Each row was made from one small tree. Brackets hold a mark, then the marks that hang from it, in alphabetical order. Every link used is in the known rows. Write each row's tree.
Known rows:
{tetipul {bofub munu} {fadas vigi}}: [ 0.05  1.54  0.29  0.10  0.29 -1.19 -0.94 -0.16 -0.68  0.08 -0.89  0.91
 -0.73 -0.52  1.27 -0.13  0.20 -0.92  0.78  1.48  0.07  0.19]
{fadas {tetipul bofub} {vigi nemep}}: [ 0.23  1.11  0.57  0.99  0.54  0.18 -0.34  0.44 -0.52  0.16 -0.79  0.70
 -1.10 -1.60  1.39  0.46  0.47  2.27  3.09  1.11 -0.33 -1.05]
{fadas {tetipul {bofub munu}} vigi}: [ 0.49  1.03  0.94  0.16  0.45 -1.54 -0.56  0.25 -0.66  0.16 -0.71  0.83
 -0.89 -1.50  0.96  0.14  0.15 -1.04  1.81  0.84 -0.37 -0.61]
{kidi dudoliv}: [-1.63  1.55 -1.59 -0.11  0.54 -1.36  0.88 -0.38 -0.31 -0.16 -0.99  1.50
 -2.03 -1.23  0.27  2.09  0.34  4.48  1.23  1.53 -0.43  0.69]
{fadas {tetipul {bofub munu}} {vigi nemep}}: [ 0.00  0.69  0.69  0.89  0.35  0.25 -0.59  0.39 -0.62  0.37 -0.33  0.41
 -0.66 -1.38  1.07  0.08 -0.08 -0.15  2.34  0.92 -0.30 -1.05]
{bofub {munu {fadas {vigi nemep}}} tetipul}: [ 1.96 -0.72 -0.61  0.81  0.27  0.41  1.11  0.04 -0.73  0.72  0.26  1.00
 -0.12 -0.97 -0.34  0.18 -0.30 -0.52  1.82  1.73  0.06 -0.27]
{fadas tetipul {vigi bofub}}: [ 0.23  1.35  0.70 -0.13  0.55 -1.68  1.68  0.24 -0.47 -0.04 -0.83  0.92
 -1.38 -1.22  0.78  1.12  0.66  2.61  1.83  0.85 -0.67  0.35]
{fadas {vigi bofub nemep}}: [-0.59  0.49 -0.45  0.54  0.45  0.32  1.86  0.83 -0.36  0.08 -0.48  0.43
 -1.20 -0.39  0.83  1.58  0.30  5.05  1.68  1.44 -0.27  0.14]
{tetipul {fadas {vigi bofub nemep}}}: [-0.45  1.42 -0.16  0.47  0.34  0.25  1.25 -0.17 -0.40  0.14 -0.72  0.70
 -0.92 -0.16  1.09  0.74  0.54  3.58  1.36  1.55 -0.17  0.70]
{bofub munu {tetipul {fadas {vigi nemep}}}}: [-0.10  1.10 -0.25  0.81  0.38  0.00  0.60 -0.81 -0.65  0.74  0.35  1.09
  0.04 -0.62 -0.12 -0.30 -0.01 -0.23  0.70  1.42  0.00  0.25]
{nemep dudoliv {vigi bofub fadas}}: [-1.71  0.95 -0.10 -0.40  0.35 -1.32  1.87 -0.54 -0.76 -0.44 -0.29  0.90
 -0.69 -0.53  1.00  2.51  0.93  4.86 -1.16  0.72 -0.20 -0.48]
{bofub {munu {fadas tetipul vigi}}}: [ 2.20  0.01  0.47  0.35  0.35 -1.35  0.25 -0.01 -0.48  0.17 -0.44  1.51
 -0.80 -1.96  0.10  0.44  0.18 -0.63  1.55  1.23 -0.46 -0.20]
{munu fadas}: [ 1.55 -0.69 -1.29 -0.04  0.44 -0.81  0.57 -0.04 -0.29 -0.09 -0.78  1.89
 -1.60 -1.09 -0.04  1.65  0.23  3.63  1.14  1.69 -0.03  0.49]
{tetipul {bofub munu} {fadas {vigi nemep}}}: [-0.47  1.10  0.09  0.73  0.22  0.56 -0.94 -0.09 -0.55  0.34 -0.63  0.53
 -0.45 -0.48  1.34 -0.20 -0.03  0.05  1.43  1.57  0.19 -0.26]
{nemep vigi}: [-0.74  0.49 -0.82  0.23  0.60 -1.74 -0.06  0.20 -0.04 -0.31 -0.14  2.67
 -1.89 -0.71  0.72  2.29  0.52  6.06 -0.06  0.83 -0.26  0.14]
{munu {bofub tetipul} {fadas {vigi nemep}}}: [ 4.18 -0.04 -0.63  0.77  0.32  1.05  1.27  0.67 -0.74  0.83 -0.23  0.58
 -1.36 -1.32  1.25  0.37 -0.03 -0.30  3.17  2.03  0.11 -0.53]
{bofub {munu {fadas {vigi nemep}}}}: [ 1.26 -0.76 -0.70  1.04  0.19  0.62  0.42  0.61 -0.45  0.31 -0.22  1.03
 -0.65 -1.22  0.27  0.90 -0.30  1.84  1.60  1.83 -0.07 -0.39]
{nemep {vigi {bofub munu} {fadas tetipul}}}: [-0.59  0.23  0.77 -0.44  0.23 -2.22  1.79 -0.40  0.23  0.14  0.14  1.48
 -0.75 -0.24  0.29  1.55  0.20  0.52  0.16 -0.27 -0.73 -0.79]
{tetipul fadas}: [-0.69  1.04 -0.93 -0.01  0.50 -1.30  0.00 -0.92 -0.22 -0.09 -0.72  1.94
 -1.45 -0.82  0.18  1.22  0.48  4.06  0.00  1.43 -0.05  0.98]
{bofub {munu fadas} tetipul}: [ 1.88 -1.11 -1.14 -0.25  0.34 -1.10  1.06 -0.55 -0.64  0.52  0.01  1.65
 -0.67 -0.63 -1.02  0.56 -0.15 -1.06  0.70  1.41  0.01  0.58]
{bofub {munu {fadas vigi}} tetipul}: [ 2.40 -0.24 -0.33  0.15  0.34 -1.18  1.13 -0.09 -0.73  0.51  0.00  1.40
 -0.38 -1.01 -0.44  0.23  0.02 -1.40  1.06  1.65 -0.14  0.18]
{tetipul bofub {fadas vigi}}: [ 0.11  2.01  0.20  0.08  0.45 -1.27 -0.79 -0.13 -0.59 -0.05 -1.22  1.19
 -1.22 -0.82  1.71  0.23  0.74  1.44  1.42  1.72  0.07  0.18]

Write each row's tree:
[-0.81  0.06  0.04  0.15  0.34  0.06  2.52 -0.44  0.10  0.28 -0.26  0.43
 -0.95 -0.88  0.15  1.56  0.19  3.27  1.91  0.48 -0.52 -0.86] -> {vigi bofub {fadas tetipul} nemep}
[-0.46  0.47 -0.08 -0.21  0.32 -1.39  1.64  0.71 -0.53  0.05 -0.47  0.51
 -0.95 -0.28  0.37  1.29 -0.02  1.74  0.40  1.14 -0.35  0.62] -> {fadas {vigi {bofub munu}}}
[-1.71  1.09 -0.38  0.21  0.48 -1.42  0.70 -0.77 -0.76 -0.52 -0.01  1.55
 -0.65 -1.51  0.97  2.57  0.98  6.04 -1.64  0.91 -0.14 -1.07] -> {nemep dudoliv {vigi fadas}}
[-0.63 -0.10  0.23  0.49  0.20  0.16  0.25 -0.34 -0.14  0.43 -0.28  0.24
 -0.36 -1.11  0.55  0.59 -0.46 -0.36  1.87  0.49 -0.31 -1.88] -> {vigi {fadas {tetipul {bofub munu}}} nemep}
[-0.90 -0.37  0.09  0.17  0.14  0.03  2.35 -0.49 -0.02  0.44 -0.02  0.14
 -0.41 -0.62 -0.20  1.19 -0.40  0.78  1.28  0.29 -0.59 -0.90] -> {vigi {bofub munu} {fadas tetipul} nemep}
[-1.43  0.31 -0.64  0.06  0.39  0.62  3.17 -1.07 -1.23  0.26  0.05 -0.49
  0.11 -0.43 -0.20  1.45  0.42  2.78  0.11  1.13  0.01 -0.57] -> {vigi {bofub tetipul} fadas {nemep dudoliv}}
[-1.81 -0.35 -0.97  0.19  0.26  1.03  1.34 -0.29 -1.40 -0.04 -0.36 -0.30
 -0.33 -0.44 -0.11  1.58 -0.15  3.23 -0.92  1.16  0.14  0.57] -> {vigi {bofub munu} {nemep dudoliv}}
[-0.59 -0.45 -1.07  0.01  0.54  0.25  2.44 -0.14 -0.45  0.50 -0.06  0.62
 -0.93  0.39 -0.38  1.25  0.06  2.79  1.55  1.03 -0.06  0.71] -> {vigi {bofub tetipul} nemep}
[-0.45  1.23  0.18 -0.28  0.26 -1.43  1.16 -0.28 -0.46  0.07 -0.54  0.78
 -0.74  0.08  0.55  0.49  0.22  0.35  0.10  1.26 -0.20  1.12] -> {tetipul {fadas {vigi {bofub munu}}}}
[-0.34  1.84  0.13 -0.26  0.40 -1.48  1.35 -0.30 -0.35 -0.04 -0.90  1.01
 -1.27 -0.30  0.97  0.87  0.76  2.75  0.78  1.48 -0.20  1.16] -> {tetipul {fadas {vigi bofub}}}
[-0.41  0.06 -0.75 -0.11  0.26  0.23  1.71 -1.08 -0.50  0.77  0.09  0.68
 -0.26  0.89 -0.66  0.02 -0.19 -1.03  0.63  0.97  0.04  1.18] -> {vigi {bofub munu {tetipul fadas}} nemep}
[-0.43 -0.09  0.01 -0.69  0.29 -2.20  2.56 -0.51 -0.10  0.34  0.67  1.34
 -0.34  0.74 -0.16  1.33  0.06 -0.20 -0.13  0.22 -0.39 -0.39] -> {nemep {vigi {bofub munu tetipul} fadas}}
[ 1.83 -0.34  0.19  1.07  0.25  0.36  0.33  0.09 -0.40  0.44 -0.21  1.16
 -0.53 -2.00  0.19  0.34 -0.12  0.36  2.11  1.33 -0.31 -0.63] -> {bofub {munu {fadas tetipul {vigi nemep}}}}
[-0.19  0.67 -0.04 -0.78  0.33 -1.87  1.12 -0.99 -0.35  0.45  0.26  2.03
 -0.62  1.19 -0.13  0.39  0.41 -1.45 -0.47  0.43 -0.14  1.31] -> {nemep {vigi {bofub munu {tetipul fadas}}}}
[-0.49 -0.81 -0.98 -0.16  0.32  0.24  2.29 -0.21 -0.54  0.67  0.28  0.32
 -0.34  0.60 -1.00  0.85 -0.53  0.45  0.95  0.82 -0.09  0.63] -> {vigi {bofub munu tetipul} nemep}
[ 1.77  1.32 -0.75 -0.26  0.46 -1.03  0.60 -0.73 -0.61  0.61 -0.42  1.33
 -1.64 -0.57  0.72  0.33  0.22 -0.45  1.05  1.37  0.11  0.81] -> {munu {bofub {tetipul fadas}}}
[ 3.99 -0.21 -0.33  0.00  0.34 -0.54  0.32  0.23 -0.42  0.27 -1.00  1.39
 -2.29 -1.88  0.95  0.91  0.03 -0.12  2.42  1.28 -0.24  0.03] -> {munu bofub {fadas tetipul}}
[-0.23  0.46 -0.46 -0.89  0.32 -1.48  1.74 -1.25 -0.58  0.57 -0.12  1.09
 -0.49  0.79 -0.72  0.11  0.04 -1.89 -0.17  0.89 -0.06  1.63] -> {vigi {bofub munu {tetipul fadas}}}
[-0.42  1.73  0.68  0.95  0.56  0.79 -0.61 -0.25 -1.50 -0.11 -0.92  0.03
 -0.51 -2.29  1.54  0.59  0.86  2.54  1.67  1.37  0.09 -1.07] -> {fadas {tetipul bofub} {vigi {nemep dudoliv}}}
[-0.15  1.25 -0.14 -0.63  0.49 -1.92  1.31 -1.05 -0.26  0.27 -0.09  2.34
 -1.12  1.04  0.40  0.74  1.00  1.14  0.24  0.64 -0.15  1.30] -> {nemep {vigi {bofub {tetipul fadas}}}}
[-1.39  0.84 -0.39 -0.35  0.53 -1.16  0.93 -0.16 -1.06 -0.56 -0.57  1.31
 -1.23 -0.31  0.95  2.41  0.98  5.29 -1.30  0.84 -0.04  0.72] -> {nemep dudoliv {vigi bofub}}
[-0.61  1.02  0.41  0.28  0.50 -2.25  0.76 -0.56  0.30 -0.09  0.08  2.45
 -1.29 -1.47  0.69  1.92  0.69  4.03  0.58  0.14 -0.70 -1.27] -> {nemep {vigi {fadas tetipul}}}
[ 4.01  0.36  0.20  1.11  0.30  0.88  0.40  0.78 -0.46  0.53 -0.70  0.83
 -1.84 -2.36  1.79  0.53  0.04  0.47  3.57  1.56 -0.24 -0.81] -> {munu bofub {fadas tetipul {vigi nemep}}}
[ 1.94 -0.82 -0.33 -0.03  0.28 -1.16  0.21 -0.46 -0.42  0.23 -0.49  1.78
 -1.00 -1.62 -0.54  0.73  0.01 -0.34  1.08  1.02 -0.35  0.26] -> {bofub {munu {fadas tetipul}}}
[-0.70  1.70  0.87  0.03  0.47 -1.47 -0.35 -0.98 -0.87 -0.35 -0.55  1.20
 -0.70 -1.67  1.69  1.40  1.15  2.09 -0.07  0.44 -0.22 -1.69] -> {nemep dudoliv {vigi {fadas {tetipul bofub}}}}
[-0.56 -0.02  0.37 -0.59  0.22 -1.69  2.36 -0.60 -0.10  0.21 -0.30  0.61
 -0.65 -0.73 -0.38  1.31 -0.16 -0.01  0.52  0.23 -0.69 -0.42] -> {vigi {bofub munu} {fadas tetipul}}
[-1.84  0.50  0.06 -0.38  0.20 -1.30  1.71 -0.61 -0.80 -0.31  0.04  0.70
 -0.21 -0.13  0.56  2.15  0.39  2.41 -1.97  0.49 -0.21 -0.55] -> {nemep dudoliv {vigi {bofub munu} fadas}}
[-0.45  0.60  0.23 -0.51  0.39 -1.67  2.50 -0.57  0.05  0.01 -0.61  0.74
 -1.11 -0.98  0.08  1.61  0.39  2.39  1.25  0.44 -0.67 -0.42] -> {vigi bofub {fadas tetipul}}
[-0.64  1.54  0.63  0.76  0.51  0.61  1.50 -0.33 -1.37 -0.07 -0.62 -0.16
 -0.51 -1.74  0.86  1.17  0.84  3.80  0.99  1.14 -0.24 -0.07] -> {fadas tetipul {vigi bofub {nemep dudoliv}}}
[ 0.06  1.42  0.02  0.15  0.45 -1.76  0.62 -0.91 -0.64  0.47  0.13  1.44
 -0.26 -0.78 -0.11 -0.18  0.26 -0.93  0.08  1.36 -0.10  0.66] -> {bofub munu {tetipul {fadas vigi}}}
